Each row was made from one path, in order. Every step used is in the known rows, and no mark comes twice. Write each row's path.
In the rows, zero is written as 128.
Known rows
gulum -> fubaz -> gela -> binuv: [ 74 142 127 143 129 150 149 114 145  74 113 132 120 126 128 206  55 131
 121  96 127 107 157  78  67 106 123  92 133 122 112 154 104 124 147 157
 222 117 158 135 101 123 102 117 112 106 101 167 124 108 139  85 107 134
 129 135 149 157 230 119 130 171 110 115 181 115 106 186 104 138 117 130]
sope -> binuv -> lapek -> fubaz: [ 45 105 135 132 121  76 141 102 124 136 128 152 181 142 122 165 141 129
 139  97  84 121 101 103 106  64 126  71 129 162 150 156 118 118 142 131
 215 148 153 155 107 151 105 121 115 129 112 149 131  35 152  98 126 137
 100 124 146 141 159 104 144 137 122 142  38 103  95 195  59 125  96 113]
fubaz -> lapek -> binuv -> sope: [ 77 124 105 137 129 128 121  93 107  94 130 143 131 130 170 188 173 127
 130 137 131 137 131  63  69 119 115  77 149 112 132 151 155 114 143 117
 181 139 157 151 100 145 110 120 105 125 102 107 139  98 135  68 109 102
 117 122  80 138 138 140 138 145 127 132 157 108  95 183 105 139 105 127]
gela -> binuv: [ 73 135 114 144 140 130 138 122 119 140 112 114  98 135 144 193 104 119
 141  99 150 125 181 101  91 104 112  90 143 142 126 155 109 104 132 160
 172 141 152 142  88 124 114 121 116 101  99 129 129  92 142  69  96 123
 103 138 128 152 128 104 136 162 123 110 133 113 113 172 131 124 109 143]
lapek -> binuv -> gulum -> fubaz: [ 50 128  83 132 138 144 156  81 127  73 116 128 161 127 143 172 150 136
 144  72 131 136 182  98  78 121 129  88 145  97 111 110  85 127 147 144
 232 119 172 136  83 146 114 118 117  75 109 165 132  79 143  67  92 115
 128 122 117 133 140  92 145 167 105 142 133 108 101 204  91 128 120 140]
gulum -> fubaz -> fopu: [ 84 127 107 148 142 155 145 128 136 116 121 145 138 131 122 180  84 145
 134 107 157 125 169 104  81 143 133  94 144 125 111 184 140 120 161 157
 229 139 149 142 105 146  92 107 127 125  93 172 122  97 137  70 110 139
 142 131 152 144 217 144 138 146  91 143 158  95  88 184  98 130 127 127]
sope -> binuv: [ 59 109 148 139 133 107 128 116 130 141 140 112 203 135 106 166 138 135
 143 121 144 120 113 107 101  91 120  77 131 165 137 199 120 109 137 126
 146 134 143 165 105 127  85 120 110 133 101 117 132  55 158  90 124 122
 120 132 123 142 159 123 151 152 122 148  94 108  94 170  73 144 100 138]
sope -> fubaz -> lapek -> binuv: [ 84 126 153 134 124 134 134  74  97 101 119 148 144 138 112 159 129 110
 130 129  92 132 131  67  79 107 120  77 144 152  98 145 147 117 163 124
 189 122 156 176  91 148 101 124 122 131  91 116 136 128 142  79 103 111
 144 122 106 136  99 126 145 137 125 141 122 122  92 196 118 103 118 112]
gela -> fubaz -> sope -> binuv -> lapek: [ 33 109  94 138 129 168 128  85 150 136 149 136 159 104  86 197 157 133
 154 108  44  98 139 103  87 117 103  79 128 145 114 205 104 106 119 152
 224 134 178 143 115 160 101 114 115 128 119 161 133  60 133  80 105 128
 106 127 156 147 160 116 135 152 125 122 119 110  94 202  80 145 103 106]
lapek -> fubaz -> fopu: [ 70 102 107 130 139 129 137 122 107 124 116 177 144 135 130 167  72 145
 140 118 126 148 143  79  82 139 118  79 146 111 138 139 134 108 160 155
 209 159 154 153 108 159 110 110 129 138  92 158 128 115 155  87 102 137
 113 137 141 144 149 133 140 149  95 133  98 100  78 183  73 101 110 104]
gela -> binuv -> sope -> fubaz -> fopu: [110 108 122 147 138 141 118 114 120 145 105 124 127 134 135 213 161 109
 142 114 109 138 169  71  89 103 120  85 145 181 132 163 175 113 145 146
 177 144 169 140  85 133 107 111 104 146 108 146 118 133 137  78 105 118
 105 131 111 153 178 120 135 126 131 122 128 110 102 189  85  74 125 138]
sope -> binuv -> gulum: [ 56 113 114 142 133 123 132 115 145 142 135 133 215 133 105 169 157 129
 147  99 137 100 133 107 109 103 121  73 131 128 141 183 100 119 133 129
 143 133 162 153  95 136  82 119 106 117 119 114 127  66 156  90 108 122
 116 127 137 135 158 106 159 141 117 150 114 106  96 183  73 123 104 144]
lapek -> fubaz: [ 63 111 129 116 150 128 142 109 113 108 110 164 145 133 109 163  71 145
 141 110 114 149 140  87  81 101 115  79 139 119 134 124 101 105 154 149
 191 149 149 148 102 157 125 116 124 112  92 160 130  85 154  90 107 126
 108 137 121 147 109 103 139 171 103 129  78 101  86 184  89 130 101 101]
fopu -> fubaz: [ 62 118 145 116 161 131 144 133 141 122 116 174 140 143  82 195 122 148
 142 106 148  94 164 106  60  88 123  89 138 154 118 118 131 110 143 132
 196 125 153 146 101 142 123 115 118 109  88 171 121  71 130  43 108 126
 107 123  87 144  80 138 139 117  83 138 118  94 101 168  99 167 114 133]
gela -> fubaz -> gulum: [ 48 130  86 143 148 171 115 108 125 143 139 151 141 103  88 202 126 135
 148 105 134 107 155 104  72 147 107  79 147  89 117 172  95  98 148 165
 167 127 159 157  94 165 100 106 111 106 104 140 133  90 131  75  79 114
 105 125 143 149  96 105 137 164 122 102 146  87  98 176 129 108 113 123]
lapek -> fubaz -> sope: [ 53 103 105 116 153 154 128  91 120  95 117 161 141 117 109 177  63 147
 138 121  77 131 156  85  77  84  99  82 137 103 123 169 106 104 138 150
 219 152 158 136 116 162 130 117 127 125  91 148 128 106 158  77 100 133
 113 135 126 147 142 101 130 172 107 123  94 111  77 194  86 133 100  85]
sope -> fubaz: [108 109 158 126 149 156 131 101 122 122 108 147 163 134  60 151 122 117
 142 124 100 130 135  86  90  96 126  84 140 176 104 157 140 109 161 139
 153 131 154 168  93 144  95 116 121 127  93 151 126 124 147  75 111 119
 138 129 115 147 105 109 145 142 121 140  89 115  92 185 107 109 123 119]
fopu -> fubaz -> gela -> binuv -> sope: [ 66 115 134 125 145 130 133 135 148  99 108 174 134 137 114 236 125 136
 129 106 116  82 143  66  44  81 117  86 134 157 134 115 139 116 132 132
 194 119 171 131 103 127 122 114  98 121 105 159 116 111 127  57 109 127
  91 122  81 154 146 140 129 121 100 119 165 110 109 174  79 137 116 140]
fopu -> binuv: [ 68 117 112 148 152 124 151 125 124 104 117 138 129 130 130 152 141 138
 159 120 172 113 147 118  89 114 124  89 144 138 134 137 118 111 127 138
  95 135 127 157 104 123 102 118 150  93  94 146 128  37 151  65 108 117
 154 132 112 152  82 121 143 155 100 141 108  99 101 176  90 164 104 156]
gela -> fubaz -> sope -> binuv -> gulum: [ 32 110  87 140 135 189 127  88 154 134 149 127 180  98  81 200 152 136
 160 106  62  94 159 101  89 136  98  78 128 120 108 209  81 108 120 148
 202 126 187 139 105 159  96 115 115 122 122 150 129  79 140  81  93 119
 114 131 152 145 160 111 143 160 117 122 152 110  90 203  75 135 105 113]
gela -> binuv -> gulum: [ 70 136  81 147 141 148 139 123 134 142 108 126 110 136 138 201 122 114
 144  78 146 105 199 106  96 113 109  88 140 106 135 134  91 112 127 165
 168 138 172 129  73 132 108 119 115  87 117 140 125 107 142  71  84 121
  96 132 140 144 132  89 146 148 116 114 156 109 116 182 126 107 113 151]
gulum -> fubaz: [ 80 136 129 132 151 154 147 115 145  96 114 130 140 125  97 177  82 143
 135 101 153 127 168 108  77 110 127  93 138 131 108 163 108 118 155 151
 216 129 144 137  99 140 110 114 121 101  92 176 125  68 139  67 115 130
 137 134 131 149 183 117 137 164 100 134 135  94  95 183 104 163 117 123]
fopu -> fubaz -> lapek: [ 53 136 146 128 147 131 145 132 134 123 124 188 114 147 104 202 115 143
 127 124 155  80 156  93  53 106 115  81 139 132 115 132 145 114 146 120
 197 124 151 150 103 146 115 121 123 124  88 133 123  84 125  47 104 126
 111 121  94 137  91 157 140 105  81 137 161  94 100 172 128 162 108 117]
binuv -> lapek -> fubaz: [ 71 115  94 123 141 108 147 107 125 113 106 186 112 142 119 159 124 131
 136  93  83 124 123 101  87  74 126  80 139 125 146 103 118 113 148 156
 220 163 152 139 103 167 128 113 119 101 109 180 132  64 141  79 108 134
  89 123 135 145 128  92 133 134 111 127  45  99  99 195  95 129 104 107]
lapek -> binuv -> gulum -> fubaz -> sope: [ 43 122  61 131 141 155 145  71 129  69 117 129 158 116 145 177 135 136
 142  77 105 126 192  96  75 106 119  91 144  90 101 138  85 126 137 149
 252 121 179 128  93 150 118 119 117  81 108 161 131  88 145  63  88 119
 130 122 117 135 163  91 140 167 108 139 142 114  96 213  90 132 119 129]

Write each row's path
[ 65 145  90 148 139 147 149 115 140 123 105 121 104 131 141 209 101 119
 140  65 152 107 215 107  90 113 115  90 136 106 123 135  84 122 136 164
 218 128 173 119  71 139 113 120 115  85 116 160 120  93 136  72  86 124
 110 133 152 144 183  88 142 154 107 116 165 104 114 199 126 110 118 143]
gela -> binuv -> gulum -> fubaz
[132  92 147 123 146 165 104 104 139  92 106 165 193 120  75 183 173 116
 134 144  71 123  91  44  70  91 126  79 137 167 132 165 166 114 154 128
 125 135 166 155 103 138  98 106  90 145 112 155 123 151 145  82 122 109
 120 123  84 159 177 120 138 135 137 133 117 113  89 182  58 107 123 131]
binuv -> sope -> fubaz -> gela
[ 51 123 129 121 142 119 135 112 121 100 123 175 130 142 138 214 165 143
 131 121 131 105 157  77  45 100 120  80 143 143 118 110 157 119 145 108
 220 119 164 143 100 150 128 119 108 126  94 141 126  82 120  46 108 113
 106 114  60 133  97 155 137 110  94 140 154  98  98 184  97 154 111 126]
fopu -> fubaz -> lapek -> binuv -> sope
[ 68 126 104 160 142 141 155 130 127 102 119 140 127 130 143 173  98 147
 145 108 170 126 177 113  83 146 137  94 143 130 114 160 135 125 152 149
 197 131 140 143 105 136  91 109 146 118  91 178 120  71 140  70 111 139
 162 131 151 146 200 148 137 146  84 148 148  91  91 192  87 139 125 139]
gulum -> fubaz -> fopu -> binuv
[ 54 119 106 154 125 126 141 118 145 139 135 133 212 133 119 181 136 134
 142  92 142 106 151 108 105 123 127  78 131 124 132 192 112 129 146 136
 199 127 168 144  95 141  77 116 115 132 119 139 120  79 152  95 111 134
 130 125 163 133 226 124 155 135 100 157 140  99  91 196  61 112 117 136]
sope -> binuv -> gulum -> fubaz -> fopu
[ 72 106  78 134 130 111 143 116 118 134 110 196 111 145 133 159 125 131
 135  93  92 128 127  95  91 101 129  79 144 121 146 118 149 115 154 159
 233 170 155 145 108 170 115 108 122 120 110 175 130  95 138  79 105 145
  94 123 151 141 148 114 135 121 103 131  59  98  94 197  84  99 110 108]
binuv -> lapek -> fubaz -> fopu
[ 35 106 114 136 134 178 122  88 145 134 151 119 181  98  86 201 139 139
 157 118  58 108 148 101  84 132  97  79 129 143 105 219  97 102 121 147
 201 128 173 146 116 152  96 116 118 132 112 147 131  65 140  81 104 120
 117 135 144 149 156 124 139 170 121 123 136 112  87 195  78 146 103 108]
gela -> fubaz -> sope -> binuv
[ 31 106 121 122 146 117 135 110 148 124 127 169 154 133  92 208 141 145
 136 106  85  66 153 108  68  49 118  85 128 166 118 177 147 117 121 124
 249 130 164 136 116 150 119 122 113 135 102 153 120  60 136  48 116 141
 104 112 112 136 145 129 135 104  98 144 102 107  95 193  74 160 109 114]
fopu -> fubaz -> sope -> binuv -> lapek
[ 45 104  82 137 140 152 114  96 150 126 137 132 195 113 102 183 140 134
 141 120 101  86 154 104  99  84 102  81 130 112 123 239 111 113 112 136
 177 138 170 139 112 141  94 121 111 128 114 110 127  90 162  77 103 127
 122 123 141 137 190 101 145 147 120 141 135 121  87 193  75 132 103 121]
fubaz -> sope -> binuv -> gulum
[ 40 128 110 124 164 118 121 136 126 137 118 191 132 134  90 210 111 149
 132 108 180  76 165 107  54  76 119  85 147 110 119 139 134 109 147 136
 188 123 148 147  98 153 117 112 110 113  83 135 121  92 133  46  90 127
 104 109 100 139  79 121 135 117  94 130 132  84  99 168 126 127 118 130]
fopu -> fubaz -> gulum
[ 55 122  71 129 143 103 127 107 109 127 108 196 104 135 124 172 114 132
 127  90 109 112 128 101  86  72 123  78 145  92 150 118 123 113 154 155
 214 160 148 144 100 176 124 111 109 104 106 155 131  78 139  83  95 137
  87 111 146 142 121  78 131 132 120 118  57  91  98 193 106  95 107 106]
binuv -> lapek -> fubaz -> gulum
[131  96 145 123 158 157 110 106 135 117 104 151 182 124  70 177 189 121
 145 133  91 138 122  67  82  94 126  81 140 188 130 162 164 111 155 128
 134 142 158 152  94 146 104 107  96 144 106 161 122 121 140  69 123 107
 118 125  78 153 149 113 140 131 132 138  89 100  88 183  63 117 123 130]
binuv -> sope -> fubaz
[ 63 113 124 144 125  91 135 111 134 146 136 137 177 143 117 164 171 124
 139 106 109 103 102 113 109  67 130  76 131 166 149 177 135 116 135 132
 179 146 147 158 108 141  92 120 107 123 115 135 133  35 147  88 127 130
 104 122 138 140 158 110 146 127 127 145  67 104 102 181  72 138 102 134]
sope -> binuv -> lapek
[ 99  98 138 145 156 134 131 112 126  98 104 145 159 124 108 167 192 124
 161 130 123 128 128  92  89  95 129  84 141 190 133 137 153 118 137 124
  89 132 143 154  93 130 104 112 131 122 101 167 121  63 144  67 122 107
 153 124  86 156 114 119 141 135 115 147  83  96  94 192  57 143 117 153]
fopu -> binuv -> sope -> fubaz
[ 59 115  70 130 139 135 144  86 117  93 120 136 167 128 148 160 173 128
 148  84 131 135 162  97  82 122 122  84 149  92 124 106  94 117 139 146
 183 128 168 146  86 143 114 118 112  74 112 140 136  91 148  64  87 107
 116 125 102 133  96  95 149 158 114 139 125 116 103 192  95 118 117 149]
lapek -> binuv -> gulum
[ 71 101  90 159 136 171 135 125 129 140 137 150 146 110 124 195 189 138
 170 119 119 130 150  94  77 188 119  82 145 144 127 153 139 109 138 156
 148 139 166 148 104 151  92 100 132 128 114 180 125  74 127  71 101 119
 131 134 131 155 136 158 139 144 102 127 147  89  93 190  63 124 117 144]
gela -> fubaz -> fopu -> binuv -> sope
[ 55 142  73 147 141 163 141 107 146 116 107 119  97 123 137 213  96 122
 139  74 124  99 227 104  88 100 107  93 134  97 114 163  88 122 127 167
 232 130 178 112  79 138 115 121 120  92 115 157 120 102 137  68  82 130
 113 131 157 146 198  84 137 157 109 113 179 112 110 203 123 116 117 130]
gela -> binuv -> gulum -> fubaz -> sope
[ 56 135  83 142 124 135 137  90 112  98 129 152 130 135 166 175 145 121
 129 113 141 113 149  80  75 136 114  76 147  69 125 136 115 119 145 131
 182 132 161 151  91 147 101 123 116  96 107  96 139 109 139  72  87 108
 124 122 115 128 107 127 149 143 114 135 173 114 100 190 130 124 106 130]
fubaz -> lapek -> binuv -> gulum
[100  98 138 146 147 139 129 112 129  78 104 154 166 120 111 169 185 123
 151 139 108 115 104  71  77  96 131  83 139 171 136 134 153 120 135 124
  81 127 148 155 103 126  97 111 125 124 106 158 122  85 148  77 121 110
 155 124  89 160 139 123 139 138 118 143 104 107  94 191  51 137 117 151]
fopu -> binuv -> sope -> fubaz -> gela
[101  96 126 121 145 135 122  72 108  84 110 126 183 126 125 173 204 123
 147 113  85 165 130  66  74  89 130  82 149 179 118 123 153 115 150 125
 185 128 165 156  92 144 117 113  98 121 102 162 132 102 144  68 114 100
 123 120  61 144 118 104 139 151 137 143  83 115  94 195  61 114 121 136]
lapek -> binuv -> sope -> fubaz
[ 79 133  86 137 137 179 145 116 164  81 112 167 167 121  98 179 103 131
 129  90 130  89 153  86  70 132 126  86 134  68 126 147  86 129 148 156
 183 121 173 130  91 143  95 111 108  88 120 164 121 120 143  79  95 127
 131 125 151 145 204 102 145 152 100 132 184 107 100 191  95 130 121 137]
binuv -> gulum -> fubaz -> gela
[ 82 134 128 137 135 162 144 114 155  65 116 149 153 123 101 183  63 140
 122 110 127 108 131  76  60 114 129  90 133 118 113 168 106 121 157 151
 204 123 152 142 110 131  96 113 114 105  99 161 126 105 143  81 117 134
 142 132 137 154 217 126 133 169 107 129 164 108  95 182  93 155 118 123]
gulum -> fubaz -> gela
[ 97  96  86 163 144 133 129 141 123 134 122 157 148 129 157 174 178 139
 156 134 170 126 136  93  91 143 132  87 152 139 149 163 179 114 137 139
 109 156 142 150 111 134  89 103 127 140 102 142 122  91 147  66 109 124
 143 130 114 149 157 159 141 124 100 148 133  95  91 178  59 118 118 160]
fubaz -> fopu -> binuv -> sope
[ 72 151 136 143 135 148 148 112 134  94 124 144 116 131 121 185  72 139
 121 120 150 110 164  98  70 129 120  85 136 109 108 178 122 122 159 138
 218 126 143 142 101 144 103 120 123 114  92 141 128  80 133  75 113 128
 138 130 142 142 191 137 137 153 100 133 175  95  93 187 134 163 112 110]
gulum -> fubaz -> lapek
[ 77 132  86 149 131 109 144 115 123 145 108 134  71 144 154 192 135 112
 136  81 123 108 168 111  97  82 120  88 141 142 141 137 126 111 131 161
 204 152 154 134  90 137 118 119 113  95 112 148 130  69 131  67 100 130
  84 128 140 149 134  90 132 133 127 108 107 110 123 187 124 117 109 141]
gela -> binuv -> lapek
[ 79 127  88 147 122 155 133 122 144  99 115 154 137 130 136 197  99 113
 127  96 123  88 140  66  73 119 114  86 138  90 139 145  99 114 131 161
 152 131 173 138  94 121  92 116 106  95 121 122 127 150 150  85  88 124
 106 133 144 153 174 107 139 157 123 109 195 129 113 178 108  98 113 152]
fubaz -> gela -> binuv -> gulum
[ 69 148  87 145 139 168 144 114 152 105 118 163 129 129 113 182 118 131
 129  94 149  92 183 102  82 137 119  82 137  66 119 152  97 129 151 149
 194 128 166 129  85 153  99 117 120  93 112 146 124 102 135  74  94 121
 132 125 150 135 190 113 149 140  94 135 189  93  98 199 124 135 116 126]
binuv -> gulum -> fubaz -> lapek
[ 59 134 108 142 124 123 138  90  98  98 134 140 125 135 167 168 132 127
 128 126 142 125 140  79  72 127 112  78 149  97 120 148 134 112 145 125
 185 133 146 160 103 141 107 125 116 108  94  96 142  99 141  71 100 109
 125 126 105 133 101 140 141 154 118 136 162 116  98 180 130 139 102 124]
fubaz -> lapek -> binuv
[ 54 131  89 156 151 146 163 120 145  88 110 150 137 125 130 162 138 138
 157  89 170 100 179 123  91 123 131  90 137 102 124 118  87 131 132 144
 132 123 151 134  89 135 100 115 148  76 108 176 120  39 145  65 101 122
 161 126 143 143 140 106 148 149  86 146 137  90 103 202  90 157 115 156]
fopu -> binuv -> gulum -> fubaz
[ 90 102 109 127 146 125 108  74  97  95 110 134 179 118 130 185 194 123
 140 113 105 154 130  70  73  84 125  80 152 149 119 136 154 114 153 126
 183 124 163 157  90 151 117 111  94 125  98 136 133 110 145  72 101 100
 119 112  69 142 114  95 136 153 143 137  94 111  92 194  77  88 124 134]
lapek -> binuv -> sope -> fubaz -> gulum
[ 32  98 126 122 139 125 127  89 122 105 126 146 181 119 111 179  68 146
 140 124  75 131 139  84  90  70  98  76 129 132 124 191 102 108 132 136
 224 145 158 144 115 155 120 123 125 141  95 132 129  77 165  94 111 136
 113 133 133 144 169 103 137 168 113 136  82 115  73 199  68 128  95  86]
lapek -> fubaz -> sope -> binuv
[104  91 114 131 137 134 120  82 101  98 114 134 182 125 142 176 200 123
 147 120  89 167 134  62  76 113 131  81 153 172 120 141 173 116 153 128
 193 135 168 159  95 146 109 109  98 136 102 153 131 128 143  70 110 108
 123 121  72 141 140 124 139 138 131 148  98 117  90 199  56  90 128 138]
lapek -> binuv -> sope -> fubaz -> fopu
